Known rows, with every step that occurs:
voke -> goli: [-2.68 -3.86  2.50  4.10 -0.19  2.25  3.06  0.81  1.91  0.80  1.30 -0.38
  1.25 -1.16 -0.22  1.99  0.00  0.33  1.08 -2.12  2.19 -0.28  1.03  0.12]
dizuk -> nuri: [-2.18 -5.70  1.58  5.26 -1.45  3.79  3.18  1.58  1.97 -0.51  1.60  0.71
  2.33  3.98 -2.18  1.14  0.35 -0.59  1.96 -3.53  0.71  1.49 -0.33 -0.21]
delo -> dorim -> voke -> goli -> dugap: [-2.89 -6.01  1.94  4.01  0.56  4.57  1.66  2.57  1.19  1.25  2.25  2.75
  1.00 -2.98 -3.29  2.04 -1.89  0.59  1.06 -0.61  2.28 -0.79  2.53 -0.12]
dugap -> goli -> voke -> dorim -> delo: [-4.13 -6.69  4.23  4.23 -0.19  3.35  1.62  1.50  1.05  1.57  1.23  0.28
  2.78  0.24  1.09  2.31 -2.51 -0.67  0.34 -1.66  0.20 -0.94  1.57 -0.15]
goli -> dugap -> sizut -> riku -> masik: [-2.40 -3.09  0.32  5.16  0.70  5.11  2.08 -0.53  2.13 -1.43  2.79 -0.63
  0.10 -1.81 -1.87  3.11  0.37  0.37  1.10 -2.97  1.83  2.58  0.63 -0.02]
delo -> dorim -> voke -> goli -> masik -> riku -> dizuk -> nuri: [-2.29 -4.97 -0.12  4.15 -0.50  3.94  1.98  2.35  0.84  0.33  1.68  5.55
  0.89 -3.92 -6.22  1.84 -0.70 -0.08  1.21 -1.55  0.59  1.18  1.85 -0.40]
delo -> dorim -> voke -> goli -> dugap -> sizut -> riku -> dizuk: [-2.93 -3.74  0.82  4.26  0.89  4.72  2.26  0.45  1.17 -0.22  2.46  3.80
  0.14 -4.54 -3.66  3.03 -1.18  0.57  1.01 -1.10  1.65  0.97  2.59  0.02]
sizut -> riku -> masik -> goli -> voke: [-2.13 -3.36  1.02  4.75 -1.03  3.90  2.80 -0.89  2.12 -0.71  1.74  0.57
  0.98 -0.91 -3.54  1.78  0.56 -0.18  0.65 -2.67  1.47  1.25  1.73 -0.91]
dugap -> goli -> masik -> riku -> sizut: [-1.91 -4.40  0.92  4.11 -0.12  2.34  1.58  0.26  1.23  0.64  0.59 -0.94
  0.63 -5.38 -1.30  2.66  0.44 -0.59  0.22 -3.70  0.73  1.89  0.40 -0.46]
dizuk -> riku -> masik -> goli: [-1.81 -5.18  0.08  4.35 -2.41  2.61  0.72 -0.09  2.01 -0.70  1.43  0.63
  1.53  0.04 -3.52  1.13  1.39 -0.08  0.87 -3.08  2.19  2.41  0.53 -0.63]
sizut -> riku: [-2.76 -3.46  0.73  4.89 -0.13  3.45  3.11  0.60  2.18 -1.09  1.03  1.00
  0.59  1.39  0.15  2.80  1.36  0.72  1.78 -3.04  1.63  1.74  0.36 -0.71]
delo -> dorim -> voke -> goli: [-3.08 -5.92  1.91  4.08 -0.03  4.03  2.07  2.83  1.27  1.06  1.71  3.73
  0.96 -1.71 -3.44  2.09 -1.90  0.77  1.09 -0.74  2.34 -0.93  2.54 -0.15]
dizuk -> riku -> masik -> goli -> voke -> dorim: [-2.33 -5.74  0.55  4.41 -2.29  2.95  0.28  0.25  1.87 -0.65  0.93  1.27
  2.01  0.65 -2.92  1.04  0.30 -0.43  0.31 -2.31  1.86  1.54  1.08 -0.68]
riku -> masik: [-2.54 -4.85  1.52  4.67 -1.98  4.13  2.40  1.02  2.00 -1.37  2.56  1.20
  1.40  2.24 -3.81  1.41 -0.23 -0.21  1.31 -2.71  1.85  1.43  0.58  0.27]
dugap -> goli -> voke: [-3.07 -5.59  4.28  4.40 -0.56  2.69  2.04 -0.06  1.46  0.79  1.46 -0.25
  2.42 -0.14  0.27  1.62 -0.96 -1.11 -0.30 -2.57  0.42 -0.81  1.45 -0.02]
goli -> voke: [-3.01 -5.57  3.24  4.82 -0.05  3.07  2.06  1.34  1.95 -0.41  0.85  2.49
  2.01  3.72  0.16  0.33 -0.47 -0.51  0.50 -2.13  0.79 -0.84  1.31 -0.08]
nuri -> dizuk -> riku -> masik -> goli -> voke: [-1.71 -3.55  1.66  4.33 -2.58  1.91  0.42 -0.07  1.71 -1.91  0.62  0.12
  1.39  1.26 -1.11  1.37  1.54 -0.02  1.25 -2.75  0.58  2.21  0.52 -0.33]
nuri -> dizuk -> riku -> masik -> goli -> voke -> dorim: [-2.15 -4.14  1.57  4.29 -2.64  2.35  0.30  0.35  1.60 -1.93  0.25 -0.03
  1.49  1.37 -0.50  1.81  0.64  0.09  1.24 -2.30  0.74  2.04  0.51 -0.36]
riku -> dizuk: [-2.79 -4.46  2.17  4.37 -0.98  3.13  3.40 -0.64  1.63 -2.39  1.99  2.78
  1.39  2.93  0.22  0.65  0.52 -0.50  1.99 -3.09  0.51  2.25 -0.24  0.67]
dorim -> voke -> goli: [-2.92 -5.38  2.56  4.25 -0.22  2.31  2.66  1.13  2.11  0.57  1.23  2.28
  1.70 -0.27 -2.66  1.26 -0.29  0.01  0.42 -0.60  2.42 -0.84  1.79 -0.15]
dugap -> sizut -> riku -> masik -> goli -> voke -> dorim -> delo: [-3.29 -3.44  0.57  5.16  0.23  4.51  2.34  0.24  1.88 -0.41  1.49  1.69
  0.33 -0.94 -2.23  3.23 -1.38  0.67  0.85 -2.23  1.47  1.45  1.92 -0.59]
masik -> goli -> dugap: [-1.56 -6.36  2.78  4.28  0.34  3.89  2.36  0.00  1.75  1.11  2.12 -2.64
  1.28 -1.97  0.61  0.36 -0.75  0.04  1.17 -2.48  2.28  0.26  0.62 -0.61]
dugap -> goli -> voke -> dorim: [-3.56 -6.33  4.22  4.35 -0.68  3.26  1.86  0.55  1.31  0.76  1.08 -0.43
  2.54  0.11  1.07  2.08 -2.05 -1.05 -0.21 -2.00  0.74 -0.97  1.38 -0.07]
delo -> dorim -> voke -> goli -> masik: [-2.79 -5.63  1.52  3.91 -0.11  3.82  1.65  3.37  0.99  1.35  1.42  4.04
  0.37 -2.69 -4.35  2.24 -1.61  0.51  0.56 -1.21  1.73 -0.96  2.55 -0.29]
masik -> goli -> dugap -> sizut -> riku: [-1.56 -4.47  1.50  4.76  1.04  4.16  2.63 -1.10  1.97  0.49  1.96 -2.53
  0.16 -3.66  0.35  1.82 -0.30  0.51  0.93 -2.86  2.45  1.15  0.91 -0.82]

Rows:
[-3.11 -4.35  0.95  4.59 -0.60  4.46  2.39  0.52  1.75  0.01  1.58  1.21
  1.30 -0.43 -2.93  2.41 -0.69  0.27  1.29 -1.87  1.13  1.08  1.88 -1.04] : sizut -> riku -> masik -> goli -> voke -> dorim -> delo
[-1.29 -4.00  1.17  4.91  0.38  4.38  3.27 -2.32  1.76 -0.40  2.45 -1.76
  0.79 -3.29 -1.11  1.46  0.19 -0.34  1.19 -3.44  1.11  2.47  0.50 -0.52] : masik -> goli -> dugap -> sizut -> riku -> dizuk -> nuri
[-1.97 -3.41  0.48  4.68 -1.24  3.99  3.07 -0.70  2.15 -0.81  2.00 -0.20
  0.62 -1.19 -3.34  2.29  0.86  0.25  1.22 -2.97  1.98  1.98  1.10 -0.91] : sizut -> riku -> masik -> goli
[-2.45 -2.09  1.36  4.48  1.40  3.39  2.72 -0.74  1.98  0.47  1.99 -1.81
  0.28 -4.72 -0.27  3.41  0.32  0.58  0.78 -2.31  2.12  1.01  1.29  0.03] : voke -> goli -> dugap -> sizut -> riku
[-2.79 -2.57  0.71  4.65 -0.46  3.42  3.68 -1.24  1.88 -2.50  1.53  2.44
  0.64  1.24 -0.05  2.28  1.82  0.06  2.02 -3.36  0.54  3.03  0.14 -0.15] : sizut -> riku -> dizuk
[-2.96 -6.35  2.55  4.34 -1.26  4.37  1.90  1.24  1.54  0.67  2.11  1.07
  2.12  0.65 -3.45  0.67 -2.32 -0.32  0.96 -1.47  1.32 -0.10  1.94 -0.40] : riku -> masik -> goli -> voke -> dorim -> delo
[-2.53 -3.98  0.98  4.72 -1.08  4.33  2.63 -0.49  1.98 -0.76  1.48  0.47
  1.11 -0.62 -2.84  2.21 -0.25 -0.10  0.74 -2.17  1.63  1.11  1.69 -0.97] : sizut -> riku -> masik -> goli -> voke -> dorim
[-1.78 -5.38  1.91  4.40 -2.00  3.91  2.62 -0.01  1.92 -0.20  2.57 -0.47
  1.34 -0.24 -3.87  0.64 -0.72 -0.24  0.98 -2.67  2.31  0.91  0.99 -0.27] : riku -> masik -> goli
[-2.45 -3.15  2.13  4.37  1.15  3.29  2.54 -0.20  1.90  0.68  2.16 -1.80
  0.62 -3.86 -0.08  2.62 -0.41  0.40  0.74 -2.17  2.27  0.44  1.12  0.38] : voke -> goli -> dugap -> sizut
[-2.15 -2.53  0.06  5.24 -0.42  4.09  2.97 -1.07  2.28 -1.29  1.90  0.28
 -0.40 -1.61 -2.74  3.14  0.14  0.73  0.78 -3.29  2.33  2.29  1.12 -0.47] : dugap -> sizut -> riku -> masik -> goli
[-2.92 -6.14  0.59  4.27 -1.78  3.05  0.16  1.24  1.64  0.20  1.05  2.01
  2.23  0.84 -2.98  1.24 -0.10 -0.04  0.88 -1.99  1.34  1.59  1.30 -0.76] : dizuk -> riku -> masik -> goli -> voke -> dorim -> delo
[-2.02 -5.40  2.60  4.51 -1.66  3.79  2.27 -0.25  1.91 -0.15  2.22  0.49
  1.78  0.19 -4.08  0.05 -0.99 -0.74  0.29 -2.22  1.62 -0.03  1.75 -0.29] : riku -> masik -> goli -> voke
[-2.25 -3.35  1.94  3.88 -0.41  1.94  2.46  1.58  1.46  1.18  0.90 -0.01
  0.33 -2.58 -1.75  2.16  0.37  0.00  0.32 -2.91  1.12 -0.27  1.09 -0.04] : voke -> goli -> masik
[-2.32 -4.89 -0.11  3.96  0.82  3.66  1.43  2.58  1.18  0.94  0.75  3.90
  0.07 -5.44 -4.56  2.32 -0.98  0.62  0.88 -1.13  2.12  0.36  2.55 -0.44] : delo -> dorim -> voke -> goli -> masik -> riku -> sizut
[-2.39 -4.74 -0.21  4.57 -2.42  2.76  0.53  0.72  2.09 -1.61  1.51  1.90
  1.61  2.10 -3.47  1.70  1.82 -0.03  1.13 -3.14  1.84  2.88  0.17 -0.20] : dizuk -> riku -> masik
[-2.39 -4.86  0.79  4.14 -0.05  1.93  1.82  1.90  1.81  0.75  0.65  3.35
  0.87 -3.07 -4.13  1.45  0.40 -0.01  0.09 -0.98  1.80 -0.02  1.50 -0.70] : dorim -> voke -> goli -> masik -> riku
[-1.42 -3.61  1.17  4.21 -2.27  2.51  0.36 -0.27  1.64 -1.83  1.32 -1.67
  1.09 -0.33 -0.81  1.85  1.70  0.27  1.75 -2.91  1.00  3.17 -0.13 -0.28] : nuri -> dizuk -> riku -> masik -> goli -> dugap
[-2.33 -1.79  1.00  4.47  0.59  3.83  2.59 -1.11  1.99 -0.01  2.64 -1.70
  0.32 -5.02 -2.50  3.46  0.29  0.32  0.60 -2.31  2.18  1.42  1.51  0.15] : voke -> goli -> dugap -> sizut -> riku -> masik
[-2.72 -5.46  2.65  4.18  0.56  3.01  2.20  0.68  2.00  0.76  1.88  1.00
  1.76 -1.79 -2.45  1.25 -0.30 -0.21  0.36 -0.43  2.32 -0.58  1.76 -0.08] : dorim -> voke -> goli -> dugap
[-4.37 -7.25  2.08  4.42  0.02  4.25  2.02  4.18  1.34  0.66  0.95  1.88
  1.83  3.70  1.80  2.36 -2.51  1.03  2.67 -1.35  1.46  0.51  0.38 -0.19] : voke -> dorim -> delo
[-2.59 -4.97  2.11  4.06 -0.31  1.98  2.16  1.72  1.76  0.85  0.88  2.64
  0.94 -1.43 -3.77  1.40  0.00 -0.30 -0.21 -1.22  1.58 -0.83  1.82 -0.29] : dorim -> voke -> goli -> masik
[-2.04 -3.23  0.85  4.43 -2.81  2.10  0.56  0.66  1.78 -2.72  0.84  0.39
  1.09  2.55 -0.94  2.32  2.02  0.43  2.01 -3.07  0.82  3.30 -0.35  0.03] : nuri -> dizuk -> riku -> masik
[-2.02 -2.65  0.27  3.84 -0.29  1.77  2.40  0.65  1.33  0.15  0.95  1.92
  0.30 -4.73 -2.22  1.92  1.10 -0.08  0.85 -2.78  0.71  1.66  0.52 -0.21] : voke -> goli -> masik -> riku -> dizuk
[-3.08 -7.28  3.43  4.32  0.21  3.54  2.06  1.78  1.46  1.80  0.67  0.67
  2.14  0.92  0.94  0.31 -2.57  0.04  0.97 -1.29  1.31 -1.36  1.74 -0.82] : masik -> goli -> voke -> dorim -> delo
[-2.72 -3.06  0.55  5.28 -0.25  4.40  2.54 -0.71  2.13 -1.21  1.40  0.94
  0.07 -1.11 -2.13  3.07 -0.94  0.37  0.26 -2.54  2.00  1.37  1.71 -0.51] : dugap -> sizut -> riku -> masik -> goli -> voke -> dorim
[-1.62 -4.11 -0.95  4.66 -1.06  2.94  2.14  1.54  1.28 -1.37  0.92  3.72
  0.61 -1.06 -3.42  1.16  1.62 -0.71  1.49 -4.00 -0.60  3.42 -0.79 -0.55] : goli -> masik -> riku -> dizuk -> nuri
[-2.15 -4.93  1.24  4.18 -0.77  2.38  1.45  1.28  1.12  0.91  1.12 -0.08
  0.84 -4.29 -1.42  2.63  0.23 -0.45  0.20 -3.54  0.53  1.42  0.11 -0.69] : dugap -> goli -> masik -> riku
[-1.96 -4.42 -0.87  4.75  1.05  2.96  2.10  0.53  2.28 -1.20  0.15  1.17
  0.74 -1.80  0.12  1.45  1.07  0.60  2.17 -2.55  2.55  2.97 -0.02 -0.46] : masik -> riku -> sizut
[-2.18 -3.70  1.31  4.43 -1.86  1.58  0.74  1.14  1.78 -2.21  0.07  0.27
  1.02  2.97  1.85  2.28  2.19  0.76  2.20 -3.14  0.82  2.80 -0.62 -0.16] : nuri -> dizuk -> riku
[-2.60 -4.89  0.17  3.86 -0.04  3.67  1.72  2.39  0.85  0.32  1.56  5.69
  0.33 -4.42 -4.83  1.94 -0.97  0.36  1.03 -1.15  1.21  0.76  2.07 -0.35] : delo -> dorim -> voke -> goli -> masik -> riku -> dizuk
